In the rows, zero is written as 128.
Known rows, with every step that occurs:
vefu, migepu, povet, lubo: [157 124 132 144 163 109 141 129 123 150 145 128 136 119 127 128 111 125
 107 147 148 127 125 130 137 194 123  60]
buvus, rubuz: [137 117 116 126 128 124 133 118 142 110 121 132 116 124 131 128 141 126
 129 140 122 132 123 125 117 123 132 153]
rubuz, fulizi, mogiz: [122 143 116 136  89 133 143 131 129 136 128 128 133 114 124 121 151 121
 143 141 151 119 126 138 132  82 166 118]
buvus, rubuz, fulizi: [135 123 116 132 103 122 142 116 135 112 122 127 125 110 125 127 155 118
 135 141 134 132 121 126 118 109 146 159]
zuko, vefu, migepu, povet, kifirub, futip, mogiz, fulizi: [170 146 139 149 127 102 153 118 121 119 168 127 106 107 124 132  98 119
 167 141 169 114 142 150 144 157 140  29]
norire, rubuz, fulizi: [121 131 108 144 105 117 152 123 110 156 124 121 132 111 114 125 156 117
 125 155 144 124 125 137 132 127 148 112]
vefu, migepu, povet, kifirub, futip, mogiz: [165 141 137 146 145 104 177 119 128 164 149 130 116 123 135 131 105 119
 137 135 156 130 136 147 145 190 118  72]
vefu, migepu, povet, kifirub, futip, mogiz, fulizi, rubuz: [157 146 132 140 132 108 163 110 127 141 169 130 117 113 126 123 126 124
 151 152 164 110 133 151 143 127 140  51]
fulizi, rubuz, norire: [125 151 111 122  98 131 145 126 128 134 139 133 124 117 121 122 148 129
 152 143 144 111 129 132 136  68 134 159]
futip, mogiz, fulizi: [129 136 133 123 115 154 108 127 117  95 124 123 110 112 117 130 115 140
 119 128 114 121 142 136 127  67 135 113]
tope, kifirub: [123 129 125 139 142 109 126 118 125 144 124 129 136 128 132 129 124 123
 150 120 169 130 137 124 127 134 144  83]
buvus, rubuz, norire: [137 134 109 120  99 130 136 120 134 114 118 131 114 115 123 127 138 122
 140 141 122 129 133 126 118  99 120 174]
vefu, migepu: [131 126 132 147 145 132 140 117 132 143 136 129 130 115 126 127 111 133
 135 129 145 125 114 130 126 165 119 119]
povet, kifirub, tope, zuko, vefu, migepu: [147 128 160 134 157  81 143 120 146 139 128 121 122 107 109 138 100 134
 189 142 174  99 142 135 142 170 163  29]
tope, kifirub, povet, lubo: [140 125 126 134 149  86 138 136 116 147 117 126 128 130 125 137 129 114
 168 149 181 124 142 128 134 119 145  64]
mogiz, fulizi, rubuz: [120 135 122 122 115 132 114 119 127 107 149 127 130 118 118 120 147 134
 141 146 138 108 126 132 127  66 151 111]
norire, rubuz, fulizi, mogiz: [117 137  95 145  94 126 156 127 118 164 123 125 127 110 116 119 164 116
 134 166 155 115 125 146 137  96 169  95]
norire, rubuz, buvus: [121 129  94 143 116 113 136 124 106 143 130 124 127 127 134 131 148 118
 115 143 150 134 124 136 133 143 139 108]
povet, migepu, vefu, zuko: [144 121 151 102 134 131 149 138 126 154 153 115 132 123 117 134 109 119
 120 144 102 131 106 128 125 118 117  61]
lubo, povet, kifirub, tope: [151 123 149 145 127  95 161 132 128 150  99 120 134 133 117 136 110 116
 163 141 134 115 154 136 126 136 144  53]
migepu, vefu: [134 134 128 120 135 121 123 134 124 139 158 125 123 134 131 134 121 111
 122 147 122 133 114 128 128 110 131  95]
povet, kifirub, tope, zuko: [133 127 160 110 145  87 129 128 140 144 109 119 132 128 112 136 120 130
 153 142 134 112 158 132 135 141 154  51]
povet, migepu: [132 112 137 115 142 146 141 129 124 123 129 122 140 119 129 128 114 130
 126 123 117 128 131 134 129 133 126 121]
tope, zuko, vefu, migepu, povet: [154 135 144 146 156  87 142 123 139 152 189 129 132 113 120 129 115 136
 152 126 188 119 115 125 144 180 144  58]
zuko, vefu: [139 132 124 134 123 119 130 131 130 108 138 129 114 121 127 132 125 126
 157 128 153 118 126 130 137 123 146 114]
vefu, migepu, povet: [146 132 132 150 155 111 154 118 126 168 172 129 136 118 129 122 118 122
 118 129 152 135 116 130 131 185 115  96]
rubuz, buvus: [126 134 115 134 113 120 124 128 117 117 136 126 134 130 141 133 135 120
 125 118 145 138 125 128 127 128 135 129]
povet, kifirub, futip: [141 128 132 125 118 102 147 126 131 131 119 129 130 140 135 133 126 114
 155 142 137 123 142 140 134 171 129  90]
lubo, povet, kifirub: [160 120 135 150 118 123 147 137 122 140  91 125 143 145 123 133 109 122
 150 135 145 119 138 127 126 138 149  50]

Rows:
[154 127 128 125 146 106 128 140 118 136 141 128 133 133 129 129 129 121
  99 148 133 130 139 129 140 156 132  70]  migepu, povet, lubo
[156 131 157 135 175  58 142 130 141 145 175 123 121 101 111 138 111 134
 154 152 174 107 141 133 151 185 149  27]  kifirub, tope, zuko, vefu, migepu, povet, lubo
[135 128 143 119 138 103 144 126 130 140 102 121 123 127 120 132 119 115
 148 146 121 119 155 139 130 143 143  77]  povet, kifirub, tope
[130 132 156 138 156  80 143 118 151 137 163 123 117  96 111 136 110 142
 182 132 170 105 131 132 139 157 145  83]  kifirub, tope, zuko, vefu, migepu
[118 141 109 128 101 123 107 118 115  95 157 126 136 119 132 126 155 127
 139 136 154 118 123 132 126  67 158 111]  mogiz, fulizi, rubuz, buvus
[162 128 134 145 155 112 153 120 121 171 136 127 141 129 128 123 108 114
 124 138 156 130 128 133 133 198 133  42]  vefu, migepu, povet, kifirub
[139 138 141 115 119 114 135 137 131 160 155 121 120 132 116 135 122 117
 124 151 113 130 102 122 125 113 118  66]  migepu, vefu, zuko
[160 117 157 128 123 124 166 145 125 165 154 115 141 129 114 139 100 121
 137 140 115 127 104 124 121 115 119  35]  lubo, povet, migepu, vefu, zuko
[118 147 122 135 120 104 136 108 133 116 158 132 112 111 131 129 142 133
 177 132 176 110 144 142 138  63 152  93]  tope, kifirub, futip, mogiz, fulizi, rubuz
[171 134 130 151 148 103 156 123 124 151 147 128 128 122 127 126 104 113
 154 139 179 120 126 135 141 195 151  29]  zuko, vefu, migepu, povet, kifirub
[152 132 148 141 167  86 168 116 128 181 146 121 131 117 121 126 109 109
 137 145 145 126 143 141 133 198 129  42]  vefu, migepu, povet, kifirub, tope
[158 138 157 118 149  59 145 131 137 150 156 121 124 125 113 135 124 117
 165 142 164 112 158 134 149 154 168  17]  migepu, povet, kifirub, tope, zuko, vefu
[133 118 135 127 156 106 164 126 116 158 144 121 140 121 128 131 122 113
 176 123 172 132 137 134 129 116 135  92]  tope, kifirub, povet, migepu
[145 139 157 142 167  61 156 118 146 164 197 124 121 100 112 132 117 131
 166 131 175 115 132 132 143 176 141  62]  kifirub, tope, zuko, vefu, migepu, povet
[124 147 125 122 105 124 137 118 133 100 164 131 105 111 126 128 146 137
 154 142 136 108 134 146 139  56 136 139]  kifirub, futip, mogiz, fulizi, rubuz
[138 117 140 116 141 125 165 136 118 143 150 120 131 120 125 129 126 118
 153 132 132 131 127 138 130 111 119 137]  kifirub, povet, migepu
[162 138 144 148 159  77 172 118 129 161 155 122 117 110 120 129 105 107
 165 146 168 116 142 143 142 191 147  30]  zuko, vefu, migepu, povet, kifirub, tope
[170 131 147 142 156  89 143 125 135 154 156 127 138 123 119 130 106 129
 159 136 193 113 128 128 146 193 162   4]  tope, zuko, vefu, migepu, povet, kifirub
[150 131 163 130 174  72 155 118 139 185 155 121 139 119 112 129 109 125
 141 142 158 120 147 133 137 197 140  19]  vefu, migepu, povet, kifirub, tope, zuko
[116 154 107 141 106  96 132 106 121 105 169 131 119 113 143 134 149 127
 175 123 194 120 141 142 137  63 158  96]  tope, kifirub, futip, mogiz, fulizi, rubuz, buvus
